Each row comes from the steps of one walk. Every step used is in the known rows, and no mark comes twice. Write the walk behind each row, first mark first.
Known rows
sogam/zodur/movad/rume: [ 0.03 -0.19 -0.66 -2.27 -1.94 -0.41  0.52  0.98  0.04  0.22 -0.97 -1.89
 -0.02 -0.73 -0.29 -1.54  1.35 -1.56 -0.90 -0.71]
sogam/rume: [ 1.07  0.10 -0.21  0.53  0.62 -0.14 -1.15 -0.76  1.25  0.20 -0.23  0.76
  0.30  0.11  0.02 -0.12  0.95  0.02  1.77 -0.28]
rume/sogam/zodur/movad/mapuz/zibi: [ 0.34 -0.30  1.23 -0.73  0.08 -5.05 -5.12 -1.54  3.38 -0.29 -0.96  3.14
  0.41  1.35  0.11  1.25  0.86  2.71 -4.11 -2.13]
zodur/movad/mapuz/sogam: [ 0.35  0.52 -2.07 -1.69 -0.30  1.37 -4.84 -2.01 -1.63 -0.44 -0.68  2.43
 -1.68  0.45  0.43  1.10  0.15  2.12 -0.98  4.38]
movad/rume/sogam: [ 3.57  0.56  3.25  0.97 -0.59 -3.50  3.06  1.77  0.02  0.20 -0.84 -1.56
 -0.61 -0.88 -0.15  0.29  1.13 -1.60 -0.23  1.79]
sogam/zodur/movad: [-1.02 -0.85 -0.84 -1.87 -0.35 -0.80 -3.65 -0.28  0.86  0.00 -0.16 -0.42
  0.12  0.64 -0.49 -1.66 -0.90  0.60 -2.40 -1.03]
rume/movad/mapuz: [-1.24  0.07 -2.84 -3.29 -1.29 -0.12 -1.66 -1.02  0.49 -0.89 -0.35  2.89
 -0.01  0.93 -0.33  1.84 -1.19  3.67 -3.35 -0.88]
zodur/movad/mapuz: [-0.79  0.36 -2.68 -2.13  0.31 -0.34 -5.65 -1.62  0.35 -0.76 -0.67  2.03
 -0.60  0.72 -0.58  1.13  0.43  3.61 -2.31  1.03]
zibi/zodur/movad/mapuz/sogam/rume: [ 1.69  0.30 -6.02 -1.84  0.34  1.58 -5.54 -1.76 -1.09 -0.14 -0.78  1.17
 -0.84  0.55  0.38  1.24  0.32  0.64  0.47  3.49]
rume/movad/mapuz/zibi: [-1.78 -0.22 -2.40 -2.40 -1.93 -1.70 -1.24 -1.30  2.39 -0.37 -0.58  3.26
  0.85  0.85  0.55  2.50  0.37  2.66 -3.91 -3.26]
mapuz/movad/rume/sogam: [ 3.32 -0.73  2.77  1.43 -0.18 -3.70  3.27  0.89 -0.17  0.55 -1.42 -1.01
 -0.07 -0.98  0.51  0.51 -0.07 -2.40  1.46  0.00]
zodur/movad/rume: [ 0.29  0.29 -2.00 -1.76 -1.88  0.06  0.50  1.18 -0.76  0.19 -0.97 -2.78
 -0.44 -1.26 -0.38 -0.63  1.68 -1.55 -0.75  1.14]
zodur/movad: [-0.79 -0.35 -2.28 -1.27 -0.29 -0.08 -3.67 -0.13  0.04 -0.06 -0.22 -1.40
 -0.42  0.04 -0.29 -0.74 -0.48  0.74 -2.21  1.05]
mapuz/sogam/rume/movad: [ 0.57 -0.57 -2.28 -1.79 -1.97  1.28 -0.14 -0.44 -0.21  0.24 -0.13  0.65
 -0.45  0.30  0.82  0.21 -1.65  0.10 -0.93  1.44]
rume/sogam: [ 2.73 -0.06  3.18  1.64  0.86 -3.77 -0.40  0.63  0.69  0.00 -0.14 -0.27
 -0.50  0.30 -0.20  0.24 -0.76  0.46 -1.37  1.62]
zibi/zodur/movad: [-0.36 -0.68 -7.26 -2.15 -0.35  0.53 -3.79  0.95 -1.01  0.06 -0.21 -3.54
  0.11 -0.04 -0.36 -0.21 -1.59 -0.82 -2.67  0.91]
sogam/zodur: [-0.23 -0.61  1.69 -0.68 -0.02 -0.61  0.07 -0.20  0.99  0.03  0.07  1.16
  0.49  0.65 -0.19 -1.11 -0.51 -0.11 -0.13 -2.32]
sogam/mapuz: [-1.64  0.10  0.27  1.21 -0.24 -0.84  0.95  0.99  0.48 -0.74 -0.09 -1.84
  0.15  0.50 -0.59  0.54  0.19  0.14 -1.46  0.20]
movad/mapuz/sogam: [ 0.92  0.79 -0.20 -0.75 -0.05  1.41 -1.91 -1.92 -1.69 -0.36 -0.53  3.58
 -1.37  0.51  0.85  1.69  0.51  1.47  0.79  3.45]
mapuz/sogam: [ 1.06  0.14  0.30  0.20 -0.52  1.60  0.17 -0.47 -1.95  0.27 -0.02  0.66
 -1.07 -0.12  1.04  0.16 -0.25 -1.08  1.08  3.49]
rume/sogam/zodur/movad/mapuz: [ 1.03 -0.16  0.90 -1.57  0.89 -3.51 -5.88 -1.33  1.58 -0.77 -0.73  2.72
 -0.54  1.42 -0.71  0.39 -0.56  3.83 -3.43  0.32]
zibi/rume: [-0.20  0.22  3.54  0.11  2.88  1.20  1.04  2.49 -1.82  0.16 -0.16 -1.13
 -0.07 -0.76  0.18  0.31  0.47 -2.54 -0.09  0.65]

Write each row's walk
[ 1.52  0.56  3.13  2.05 -0.85 -4.07  3.63  2.52  0.44 -0.57 -0.88 -3.25
 -0.37 -0.34 -0.75  0.82  1.20 -1.30 -1.59  1.74]
movad/rume/sogam/mapuz
[-0.31 -0.59 -2.57 -1.92 -1.52 -0.06 -0.27 -0.05  1.33  0.04 -0.09  0.16
  0.47  0.50  0.02  0.02 -1.35  1.02 -1.77 -1.36]
sogam/rume/movad
[-1.99 -0.61  0.83 -1.83 -0.06 -0.12  1.84  2.62  0.10  0.40 -0.21 -0.83
  0.90 -0.40  0.62  1.10 -0.75 -1.96 -4.10 -2.51]
mapuz/zibi/rume/movad
[ 0.79 -0.02 -0.42 -2.15 -2.33  0.72  0.72  0.61 -1.30  0.38 -0.98 -1.39
 -0.80 -0.83  0.34 -1.45  1.11 -2.35 -0.05  1.78]
mapuz/sogam/zodur/movad/rume
[-0.43 -0.47 -7.86 -2.79 -1.40 -1.09 -2.06 -0.60  1.79 -0.16 -0.69  1.10
  1.47  0.76  0.45  2.68 -0.21  0.75 -2.73 -3.40]
sogam/rume/movad/mapuz/zibi/zodur
[ 2.92 -0.15  4.56  0.34 -0.54 -3.88  2.78  1.41  1.02  0.20 -0.77 -0.31
  0.00 -0.16 -0.31 -0.81  0.47 -1.53 -0.33 -0.69]
movad/rume/sogam/zodur
[ 0.71 -0.78 -0.36 -0.28 -1.21  0.03  4.04  0.20 -0.98  0.56 -1.40 -0.82
  0.53 -1.42  0.71  0.16  0.77 -3.14  3.18 -1.82]
mapuz/movad/rume
[ 0.44 -0.49 -2.91  1.59 -0.36 -4.19  0.57  2.03  1.35 -0.21 -0.41 -3.45
  1.09  0.56  0.12  1.94 -0.38 -2.01 -3.45 -1.15]
rume/sogam/mapuz/zibi/zodur
[-1.50  0.35  1.53 -1.17  2.39 -0.49 -3.35  0.82  0.05 -0.11 -0.93  1.11
  0.21 -0.15  0.46  2.04  2.05 -0.28 -2.73 -0.75]
zodur/movad/mapuz/zibi/rume
[-1.77 -0.04  2.74 -1.62  2.40 -0.96 -3.27  0.58  0.80 -0.09 -0.91  2.01
  0.58  0.42  0.30  1.24  1.69 -0.24 -2.89 -2.42]
sogam/zodur/movad/mapuz/zibi/rume
[ 1.02  0.33  1.44  1.20 -1.05 -4.14  0.94  2.38  0.52 -0.64 -1.05 -4.31
 -0.65 -0.27 -0.92  0.31  0.89 -0.77 -3.24  2.55]
zodur/movad/rume/sogam/mapuz
[-1.33  0.26  0.03 -3.05  1.06  0.84 -0.81  1.04 -1.01 -0.66 -0.51  1.97
 -0.19  0.27 -0.28  2.10 -0.84  1.71 -3.43 -0.32]
zibi/rume/movad/mapuz
[ 2.01  0.24  0.15  0.73  0.07  1.22 -0.87 -1.20 -0.49  0.43 -0.29  1.26
 -0.76  0.08  0.95  0.03  0.84 -0.91  2.73  2.85]
mapuz/sogam/rume
[-0.38  0.01 -7.19 -3.07  0.24  0.30 -5.67 -0.78 -0.62 -0.72 -0.72  0.15
 -0.21  0.63 -0.65  1.51 -0.51  2.07 -2.74  0.83]
zibi/zodur/movad/mapuz
[-2.22 -0.11  0.35  1.58 -1.07 -2.43  1.01  0.45  2.25 -0.31 -0.33 -1.02
  1.05  0.49  0.44  1.31  1.57 -0.62 -2.18 -2.34]
sogam/mapuz/zibi
[ 0.42 -1.49  2.22  2.82  1.03 -3.96  0.86  0.26  0.77 -0.26 -0.92 -1.22
  0.42  0.61  0.31  0.96 -1.98 -0.59 -0.25 -0.80]
rume/sogam/mapuz/movad
[ 0.64 -0.46  1.99 -0.44 -0.45  0.75  0.23 -0.63 -0.78  0.22 -0.01  1.67
 -0.49  0.57  0.77 -0.91 -0.69 -1.06  0.83  0.68]
mapuz/sogam/zodur
[ 0.60  0.35  2.95  2.46 -1.56 -5.26  3.50  1.84  2.29 -0.17 -1.03 -2.24
  0.64 -0.21  0.20  1.52  2.44 -1.91 -2.36 -0.85]
movad/rume/sogam/mapuz/zibi
[ 1.35  0.23  4.39  0.57  3.03 -4.17 -3.64  1.35  0.81 -0.05 -1.01  0.70
 -0.36  0.18  0.20  1.99  1.04  0.24 -4.03  1.04]
zodur/movad/mapuz/zibi/rume/sogam
[ 3.26 -0.01 -2.67 -0.76 -0.91 -3.14 -0.01  2.46 -0.77  0.24 -1.05 -4.40
 -0.58 -0.88 -0.50  0.14 -0.08 -2.23 -2.37  2.49]
zibi/zodur/movad/rume/sogam
[-0.16 -0.90 -4.67  0.34 -0.56 -4.11 -3.15  1.78  1.34 -0.16 -0.61 -4.56
  0.61  0.61 -0.07  1.08 -0.86 -1.08 -5.41  0.13]
rume/sogam/mapuz/zibi/zodur/movad
[-1.02 -0.12 -1.34 -2.68  0.24 -0.86 -5.61 -1.85  1.10 -0.72 -0.68  2.83
 -0.19  1.21 -0.64  0.17  0.03  3.54 -2.46 -0.88]
sogam/zodur/movad/mapuz
[-0.94  0.07  3.72  0.60  2.17 -0.22  1.20  2.12 -0.10  0.49 -0.37 -0.50
  0.66 -0.73  0.84  1.12  1.66 -3.16 -0.85 -1.53]
mapuz/zibi/rume
[-0.07  0.19 -2.23 -2.61 -1.75  1.53 -1.27 -1.44 -1.43 -0.49 -0.44  3.18
 -1.16  0.68  0.76  1.78 -1.39  2.34 -1.93  2.63]
rume/movad/mapuz/sogam
[ 0.04 -0.19 -6.31 -2.25 -2.54 -0.51  0.64  1.78 -0.24  0.48 -1.15 -4.06
  0.57 -1.28  0.28  0.41  1.71 -3.42 -1.74 -0.87]
mapuz/zibi/zodur/movad/rume
[ 0.82  0.02  3.53 -1.40  3.01 -2.62 -5.13  0.39  0.21 -0.62 -0.88  1.88
 -0.66  0.87 -0.67  0.59 -0.18  1.91 -3.45  0.81]
zibi/rume/sogam/zodur/movad/mapuz
[ 1.94  0.89 -0.37 -0.14  0.56  1.16 -2.82 -2.51 -0.26 -0.19 -0.67  3.92
 -1.00  0.57  0.68  1.42  1.34  1.38  2.45  2.92]
movad/mapuz/sogam/rume
